Each row was made from one small tree. Brackets hold a mark, then the marks that hang from it, in the order of their numbers. Every link used is in the known rows. Write each row's tree.
Known rows:
{J358 {J91 J515} {J293 J303}}: [-14   0  -5   1  15   8   5  13   2  17  22  10 -13  37  -7 -12   7  22
 -10  -8 -18 -11   8   4   7  37   2  15 -13  -9 -23  23]
{J547 {J731 J337}}: [  2   1   9  17  -4   4  20  10 -16   4   9   6 -12  34  16 -15   0   7
 -19   5 -11   5   0  16 -12  14  13  10   2  -1 -22  10]
{J547 J706 J731}: [-10  18   0  17   1   9  21  13   0   1   2  11 -16  27   4 -17   1   0
 -10  -2 -25  -4 -13   5  -5  18  10   2  15  -6 -23  15]
{J91 {J515 J293}}: [ -4   8 -10   4   0  14  -6   5  -7   2  12  11  -3  25   4 -14   2  17
 -21  -7 -11  -5  -2   3   3  27  13   9  -9  -3  -4  17]
{J303 J596}: [ -4   8  -6  11   5  17   0  11 -11  13  17   3  -1  41   5  -4   6  22
 -21  -4  -6  -1 -12   0 -11  17  -4  -3  -5  -1 -27   5]
{J358 J91 {J293 {J303 J596}}}: [-13   3  -3   4  24  20   3  12  -3  27  22   1  -5  51  -3  -9  14  23
 -12  -6 -16  -2   1   5  -3  31  -9   2 -17 -13 -35  16]
{J596 {J249 J91} J358 J515 J706}: [ -2  14   3   4 -14  17  13  14  15   2  14  16 -19  27   5   0   5  48
 -16  -7   5  32 -15   0   0  27  11  12  15 -21 -15  16]
{J91 {J515 {J596 J706}}}: [ -1  17  -2   1  -6   4   0   7 -10   7   9  13 -22  15   0  -5   5  20
 -19  -6  -6  -1  -1  -6  -1  26  12   8   6   1  -5  21]
{J547 {J706 J337}}: [-17   5  -1  12   0  13   8   5   0  -9   5  -2 -10  32  -7 -20  -5   9
 -23   5 -17  -8 -15   2 -10  14   2  -2   7   4 -19   7]
{J303 J91 J293 {J596 J249 J706}}: [ -2  15  -2  10   5  36   4   5  -6   0  21  15  -6  27  -5  10  18  52
 -14  -7 -13  13 -24  -3 -12  10  -5 -13   1  -5 -31   9]
{J358 J293}: [-10   0  -5   5   5   8   5   9  -8   8  14  -3 -10  35   1 -16  13  15
 -18   2  -2  -7  -1  10  -3  18   3   9  -8 -13  -8   8]
{J303 J293 {J596 J358}}: [-14  14  -4  14   9  32 -11  12  -4  10  29   7  -6  41   2   1   4  39
 -13  -5  -3   8 -15   2  -7  15   4   0  -5   6 -20   1]
{J293 J249 {J303 J91 {J596 J515}}}: [ -7   3  -2  26  15  27   0   6   2  13  14   0   5  47   4   6   0  54
 -36 -14 -21  19 -15   6  -1   9 -21  -2  -7  -3 -36  34]
{J303 {J596 J249 {J706 J337}}}: [  0  12   5   3  -2  19   7   1 -11  -2  13   6  -8  30 -13  -5   5  35
 -27  -7 -11   7 -19  -2  -7  16  -3 -11   2  -7 -27   6]
{J293 {J249 {J91 J515}} {J303 J596}}: [ -8   5   2  12 -12   2 -11   8   4  25  16  16  -2  48   6  14  -5  44
 -31 -29 -23   5  -9  -3   1  29  -2  10   1   6 -46  27]
{J515 {J293 {J303 J91 {J596 J249}}}}: [ -3  11  -3  18  19  34   2  -2  -1   6  14   0  11  41   2  -3  12  44
 -17 -13 -20  -4 -26   3  -4  16  -6  -6  -9  -8 -32  14]
{J249 {J91 J515} J293}: [  8   1  -5  -8 -26   0  -3  16   6  -2  12  15 -10  29  15   8   5  22
 -23  -9   2  -8  -4  -4  -4  35  14   9   2   0 -30  11]
{J515 J91 {J596 {J706 J337}}}: [ 10  16   3  -3   4  12  -2   4 -13  -9   4  -3 -19  14 -12 -22  -4  22
 -26  18  -6  12 -14   4  -9  17   1  -3   8   1  -6  19]
{J596 {J515 {J293 J303}} {J706 J337}}: [ -8   2   3   3   8  38   8 -10  -4   0   7   0  -1  30  -7 -16  -9  28
 -29   3 -21  25   0  -1   0  13  -1  -4 -12 -18  -4  44]
{J249 {J293 {J303 J596}}}: [  1   7  -1   6   0  22   4   8  -4  13  19   3   1  49  10  10  -1  23
 -19  -4 -12  -9  -5  -2  -7  20  -7  -4 -10   0 -39  14]
{J547 {J706 J337} J731}: [-11  13   2  15   2   8  18   6  -1 -11   0   4 -15  25  -6 -24  -7   0
 -21  -1 -25  -5 -15   6  -5  15   7  -5  12   0 -23  14]
{J293 {J249 {J91 J515}} J303}: [-11   0   2  12 -17  -1  -5   7   5  19  11  12 -10  37   5   6  -8  40
 -29 -21 -24   4  -6  -1   5  29   4  19   4   5 -41  31]
{J515 {J293 {J303 J91 {J596 J706}}}}: [ -2  15   0  13  20  31   1  -6 -15  14  14   9   9  44   4   1   8  32
 -22  -3 -21   7 -13   1  -3  14  -7 -15 -13 -14 -29  33]
{J249 {J91 {J515 J596}} J293}: [  8   7  -7 -10 -22  -3 -10  18  10  -1   6   9 -16  21  10   8  10  21
 -20  -9   8  -8  -5  -6  -4  38  20  11   8  10 -19   9]
{J706 J337}: [ -7  -5  -3  11   0  14   0   2 -13  -5  12  -7  -6  31  -8 -18  -4  19
 -31   5  -9  -4 -12   4  -5  13   1   1  -3   3 -21   7]
{J293 {J249 {J91 J515}}}: [ -5   0  -2   9 -23  -5  -9  12   1  10   9  13 -12  30   4   2  -1  34
 -32 -17 -10   6  -5   2   2  31   8  17   7   3 -31  20]
{J293 J249 {J303 {J596 {J358 J91}}}}: [-16  13   5  22  15  18 -10  14  -4  27  21   3 -10  52  -4  -4  -2  43
 -17  -7 -19  12  -4   9   5  31  -7  12  -7  -5 -45  18]
{J515 J91 {J293 J249} {J596 J358}}: [  5  29   4  13   9  12 -23  12  -4   1   2  -9 -18  23  -3 -24  -1  35
 -20  10  -2  18 -10  20   5  23  10  20   4  -2   7  17]
{J596 J249}: [ -5   5  -2  12  -5  15  11  10  -3   1  14   1 -12  25   0 -10   5  29
 -13  -3  -9  -4 -15   4  -5  18   4  10   4  -4 -22   1]
{J293 {J303 J596}}: [-10   5  -1  16  12  22   5   4  -8  22  19   1   2  49   7   0  -2  26
 -19  -8 -20  -4 -12  -1  -7  17  -8  -1  -8   2 -34  17]
{J249 J91 {J293 J303}}: [  1  -3   1   0 -16  14   7   8   5   9  12   3  -6  42  15  10   1  24
 -17   0  -9  -4  -6  -3  -8  28   4   7  -2  -4 -43  19]
{J249 {J91 J515} {J293 J303}}: [  3  -1  -3  -4 -22   5   2  11   9   8  14  15  -7  38  15  14  -3  27
 -20 -13 -11 -10  -4  -6   0  35  10   9   0   0 -37  21]
{J515 J293}: [ -5   6  -7   9   4  23  -4   3 -12   6   9  -2   0  30   3 -19   4  13
 -18   5  -7   1  -4   7  -3  20   7   5 -10 -10  -9  14]
{J358 {J91 {J515 {J293 J303}}}}: [ -9   3  -7   2  13  23  -2   7  -1  16  15  11  -6  32  -3 -15   0  22
 -11  -6 -26  -2   4   1   6  39   9  10 -15  -6 -24  29]

Which tree is each row?
[ -6   2  -6   3  -5  13  -5   1   5  14  11  13   1  35  10  -3  -2  28
 -18 -15 -18   0  -5  -4   3  33  13  10  -6  -4 -23  29]  {J249 {J91 {J515 {J293 J303}}}}
[  6  15  -1   8   1  16 -10   9 -10   2   3  -4  -6  25   0 -23  -2  28
 -26  10 -15  19  -7  20   0  20   0  11  -3 -10 -10  24]  {J515 J91 {J293 J249}}
[ -7  15   9  10  -5  12   8   2  -8 -10  15   5 -19  27 -13 -14  -3  38
 -20   1  -3   8 -18   4   4  16   8   6   9 -12 -14   3]  {J596 J249 J358 {J706 J337}}
[-11  -2  -4  16  20  13   7   1  -5   8  17  -6  -2  44   2  -9  12  29
 -19  -1 -13 -12 -10  10   0   9  -8   3 -11 -12 -23  19]  {J358 {J293 {J303 J91}}}
[ 13  12 -11   2  10  26   4  20   3   5  15   5  -2  33   7 -11  -1  33
 -28   5  -4  23 -15   7 -13  19  -9  -4  -2  -4 -12  18]  {J303 {J596 {J515 J91}}}
[ -8   6   1  29  12  18  -4   2  -9  16  15  -1   5  50   3   6   2  47
 -31 -11 -23   3 -18   7  -2  11 -18  -2  -8   3 -47  25]  {J293 J249 {J303 J91 J596}}
[  6  17  -2   5  17  25  -6   4  -4   7   3 -10  -6  24   1 -20  -2  23
 -11  10 -16   6 -10   8  -5  23   6  10  -3   3  -4  27]  {J515 J91 {J293 J303} J596}
[ -1   3 -10  -2 -10   9 -10   7   2   7   8  14  -3  28   8  -8   6  22
 -23 -13  -6   2  -7   1  -2  34  19   8  -3  -6 -15  18]  {J249 {J91 {J515 J293}}}
[ 18  13  -5  -5   4  32   9  17  11   4  16   4   1  42  11   3  -6  36
 -22   5 -10  16  -7   4  -9  22 -11  -3  -7  -6 -23  27]  {J249 {J293 {J303 {J596 {J515 J91}}}}}
[ -5   0  -4   4  -4  33   8   2  18   9   5   1  -2  30   6  -4   2  41
 -16 -12 -15  23 -13   1  -1  29   7  10   0 -15 -20  29]  {J596 {J249 J91} {J515 {J293 J303}}}
[-10   8  13  16   1  17  -1  -7 -17  15  13   2  -5  45 -12   0 -11  39
 -36  -8 -27  14  -6   0   0  12 -14  -5  -7  -2 -39  32]  {J293 J249 {J303 {J596 {J706 J337}}}}
[ -7  13  -6   5  12  34   2  16  14   0  13   3 -12  24  -7 -22   8  39
  -9   0  -3  24  -6  13   7  35  11  17  -4 -23  -4  11]  {J596 J249 {J358 J91} {J515 J293}}
[ -8   6  -5   8   6  19  -1  -1  -5  10  14   8   0  33   4 -10  -5  24
 -16 -11 -24  -8  -1   0   5  25   9  10 -11  -3 -12  29]  {J91 {J515 {J293 J303}}}
[  2   0  -1  13   3  21   7   6  -2  -2  13  -1   0  40  12   4   4  28
 -18   7 -11 -12 -12   2  -3  13  -5   0  -8  -3 -39  18]  {J249 {J293 {J303 J91}}}
[  0  10  -1   2  -7  17  -8   7   7   3  -3  -5 -11  18   0 -12  18  29
 -12  -9   1   6 -18   3  -6  31  19  12   9  -3 -12   6]  {J515 J293 {J596 {J249 J91}}}
[ -6  20   4  16   1  10  -2  15   3   1  12  -5 -22  21  -3 -13   8  35
  -7  -3   3  -3 -19   6   1  21  12  19  12   3  -6  -5]  {J515 {J596 J249 J358}}
[-11   5   2  22  18  12  -5   4  -7  17  15  -4   2  53  -2   0  12  44
 -29 -13 -17  -2 -11  12   2  10 -18   1 -12  -8 -34  23]  {J358 {J293 J249 {J303 J91 J596}}}
[ -8   4  -4  15  25  17   3   3  -4  15  22  -1   5  54   4  -2  16  33
 -22  -8 -13 -11 -15   6  -4  11 -13  -6 -14  -8 -29  16]  {J358 {J293 {J303 J91 J596}}}
[ 11  11 -12  -1   9  32   1  10   4  -3   7  -1  -2  22   5 -26  -2  24
 -24  12  -5  25  -8  13  -4  20   1   5  -6 -15   7  27]  {J596 {J515 J91 J293}}
[-14  -1   2   7 -10  -6  -5   6   6  19  13   8 -11  40   1   2   3  36
 -26 -24 -18   1   1   6   9  31   4  20  -2  -6 -27  31]  {J358 {J293 {J249 {J91 J515}} J303}}
[ -2  11  -5  16  10  16   5   6   3   6  23  14   3  39   3   8   5  51
 -19 -24 -22 -13 -26  -4   0  20  -5  -2   0   5 -38  10]  {J293 {J303 {J91 J515} {J596 J249}}}
[ -8  11  -1  12   6  16   6  19   2   5  20   5 -22  27  -7 -17   7  35
  -5   1  -3   3 -12   9   4  33   9  16   4 -11 -26  -5]  {J596 J249 {J358 J91}}
[  7   9  -8   3  14  37   7   5   5   5   8  -1   1  30   6 -21  -8  30
 -19  10 -17  25  -6  10  -1  20  -3   6  -9 -13  -3  39]  {J596 {J515 J91 {J293 J303}}}
[-14  -3  -2  11 -17  19 -14   8   2   9   9   2 -12  29  -1   4   4  41
 -24  -8 -12  22  -7   4  -7  20   5  12   3   6 -37  19]  {J303 {J293 {J249 J91}}}
[-15   6  -2  11  11  10  -4  21   8  11  16  -2 -20  37  -9 -21  10  37
 -22  -2   1  25   8  20  12  30  -3  21  -7 -22  -7  20]  {J596 {J358 J91 {J293 J249}} J515}
[  9   9  -3  -5 -21  13   2  16   9   3  11   8  -4  36  11  13  15  33
 -19 -12   3  -1 -20  -2 -12  33   5   0   6  -5 -42  -4]  {J303 {J596 {J249 J91 J293}}}
[ 12  11  -3  -8   6  31   4   0  -4 -14   4   2  -5  17  -8 -27  -6  28
 -32  18  -8  36  -8  10  -3  17   0  -6  -4 -19   9  35]  {J596 {J515 J91 J293} {J706 J337}}
[-12  12   1  16  22  22   0  16  -1  26  26   6  -8  51   0  -5   1  33
 -10  -4 -14   1  -8   3   0  31  -3   5  -8  -4 -42  11]  {J293 {J303 {J596 {J358 J91}}}}
[ -6   8  -2  24   9   9  -8   5  -5  15  19  10   3  45   3  10  -1  50
 -33 -21 -26  -3 -16   2   4  16 -11   1  -6   8 -40  26]  {J293 J249 {J303 {J91 J515} J596}}
[  7  15  -6   8   8  20   4  20   7  -3  19   3 -13  29   7 -19  -8  37
 -21  12   3  24 -14  15   0  17   1  11   5 -11   1  17]  {J596 J358 {J515 J91}}
[ 11  19   1   1  -3  27   0   8  -4   1   2   5 -10  20  -1 -18  -4  36
 -30  10 -13  45   2  14   2  21  -3   5  -3 -24   3  44]  {J596 {J515 J91 {J293 J249}} J706}
[  1   6  -6  -2 -15  10  -5   8   7   1   7  13  -6  21   5  -6   9  34
 -16 -20  -7   3 -15   0   2  37  20  11   4  -6 -16  10]  {J596 {J249 {J91 {J515 J293}}}}
[ -5   6  -6   6   0  11 -14  13  -6  10   8   8 -10  22  -9 -18   5  26
 -22  -8 -19   9   8  10   8  39   8  16 -10  -8 -19  26]  {J358 {J91 {J515 {J293 J249}}}}
